Each row was made from one small tree. The marks that hang from a mark follow it in brackets, in the order of their numbers. Every link used is in the known rows. Write each row's tree.
Known rows:
Q_178(Q_539(Q_252)): [ 10 -14  46  17   7  -4  21   4   5  -5 -26 -19   2   7  15   6  38]
Q_413(Q_952): [  8   9   3   6 -16   2   6  22   0   4  -1  10   4  16   9   2  25]
Q_539(Q_178 Q_252 Q_605 Q_633(Q_725(Q_127 Q_785))): [-16 -25  27   4  44 -15   8  57  41 -54 -32 -42  31 -20  -5  47  67]
Q_952(Q_539): [ -8 -11  -6   6   2  -6  -4  17  20 -11 -10  14  31  14  13   1   2]
Q_888(Q_571 Q_725(Q_127 Q_785)): [-16   4 -75 -26   9  13   5 -25 -43 -14  42 -14  -9 -38 -24   1 -39]
Q_952(Q_539(Q_178 Q_252 Q_605)): [-10 -12  45  11  14  -6  18  55  53 -39 -38 -16  37   3  25  25  32]
Q_888(Q_725): [  3   4 -28   0  -2  10   3 -16 -10   5  13   4  -5 -11  -5   4 -32]
Q_952(Q_539(Q_178 Q_252 Q_605 Q_633(Q_725(Q_127)))): [-18 -23  25  11  29 -14   5  57  54 -46 -39 -13  55   4  10  33  49]
Q_178(Q_539): [ 11 -13  19  17   0  -4   6  -3   2   0 -13 -12  -1   9  10   0  25]
Q_413(Q_952(Q_539(Q_178 Q_252 Q_605 Q_633(Q_725)))): [ -1  -5  25  17   2  -7   9  60  39 -25 -31   2  43  22  20  24  59]
Q_178(Q_539(Q_252 Q_605 Q_633(Q_725))): [  3 -29  52  19  19 -16  12  17  23 -17 -40 -26  19   7   9  23  58]
Q_633(Q_539(Q_178 Q_252 Q_605) Q_725(Q_127 Q_785)): [-41 -37  16  12  52  -1  30  41  35 -33  -2 -41  27 -28  13  46  35]
Q_178(Q_539(Q_252 Q_605 Q_633(Q_725(Q_127 Q_785)))): [ -3 -37  33  12  26 -20  10  20  15 -24 -31 -30  17  -1   3  26  59]
Q_633(Q_539): [-19  -9  19  18  18   2  11  -3   6  -3   3   5   8   1  22  11  -3]
Q_725(Q_127 Q_785): [-17 -23 -55 -21  22 -10  -8   9 -26 -20  26 -10  -7 -26 -16   9   2]
Q_952(Q_539(Q_178 Q_252 Q_605 Q_633(Q_725))): [-13 -21  32  16  26 -13   4  54  57 -41 -42 -12  55   8  15  32  48]
Q_539(Q_178 Q_252 Q_605): [ -3  -1  73   8  17   0  31  53  48 -41 -39 -43   8 -14  18  34  43]
Q_178(Q_539(Q_252 Q_605)): [  7 -21  65  14   7 -10  26  16  19 -15 -36 -31   1   3  19  17  42]

Write each row's tree:
[ 11 -17  41  20  16 -13   6   4   2 -13 -32 -10  12  12   9  10  52]	Q_178(Q_539(Q_252 Q_633))
[ -7 -12  15  15  23 -10 -10  43  49 -36 -26 -27  29  -4  -4  34  48]	Q_539(Q_178 Q_605 Q_633(Q_725))
[ -2  -5  65  13  29 -14  10  53  44 -53 -48 -31  22  -6  10  39  62]	Q_539(Q_178 Q_252 Q_605 Q_633)
[ -9 -11  18  12   6  -6   2  47  49 -34 -25  -9  33   6  20  19  19]	Q_952(Q_539(Q_178 Q_605))
[-16 -23 -12   5  34 -15 -14  47  36 -46 -13 -32  26 -16 -12  38  49]	Q_539(Q_178 Q_605 Q_633(Q_725(Q_127 Q_785)))
[-37 -24 -12  11  32   4  15   3  14  -1  12  -6  27 -10   3  20   5]	Q_633(Q_539 Q_725(Q_127))
[ -8 -13  54  15  34 -10  11  53  54 -44 -45 -37  35  -7   3  43  67]	Q_539(Q_178 Q_252 Q_605 Q_633(Q_725))
[  4   6  22  16  -6   1  15  51  27 -16 -21   7  31  21  24  12  45]	Q_413(Q_952(Q_539(Q_178 Q_252)))
[-39 -38  -8   6  47  -1  23  11   5  -9  12 -17  25 -20   5  29  18]	Q_633(Q_539(Q_252) Q_725(Q_127 Q_785))
[-21  -8  42  24  22   2  17  27  37 -26 -12 -18  11  -6  29  29  14]	Q_633(Q_539(Q_178 Q_605))
[-19 -35  20  -6  38 -22   6  32  19 -34 -27 -26  26 -15  -9  38  49]	Q_539(Q_252 Q_605 Q_633(Q_725(Q_127 Q_785)))
[  2 -35  41  17  23 -19   9  17  17 -19 -34 -29  16   4   8  25  58]	Q_178(Q_539(Q_252 Q_605 Q_633(Q_725(Q_785))))
[  7 -23  32  18   8 -18  -4   9  14 -18 -29 -15   7  11   9  14  42]	Q_178(Q_539(Q_605 Q_633))
[-14 -16  44   8  39 -12  13  57  50 -51 -42 -39  35 -14  -3  45  68]	Q_539(Q_178 Q_252 Q_605 Q_633(Q_725(Q_127)))
[ -6   8 -60 -16   2  15   3 -31 -37  -4  37 -12  -9 -28 -15  -2 -41]	Q_888(Q_571 Q_725(Q_785))
[-26 -13  35  29  37  11  30  22  39  -9  -9 -22  34  -6  20  30  30]	Q_633(Q_539(Q_178 Q_252) Q_725)
[ -3  -2   5  14   5  -4   6  55  27 -23 -21   9  44  20  12  18  57]	Q_413(Q_952(Q_539(Q_178 Q_252 Q_633(Q_725(Q_127)))))
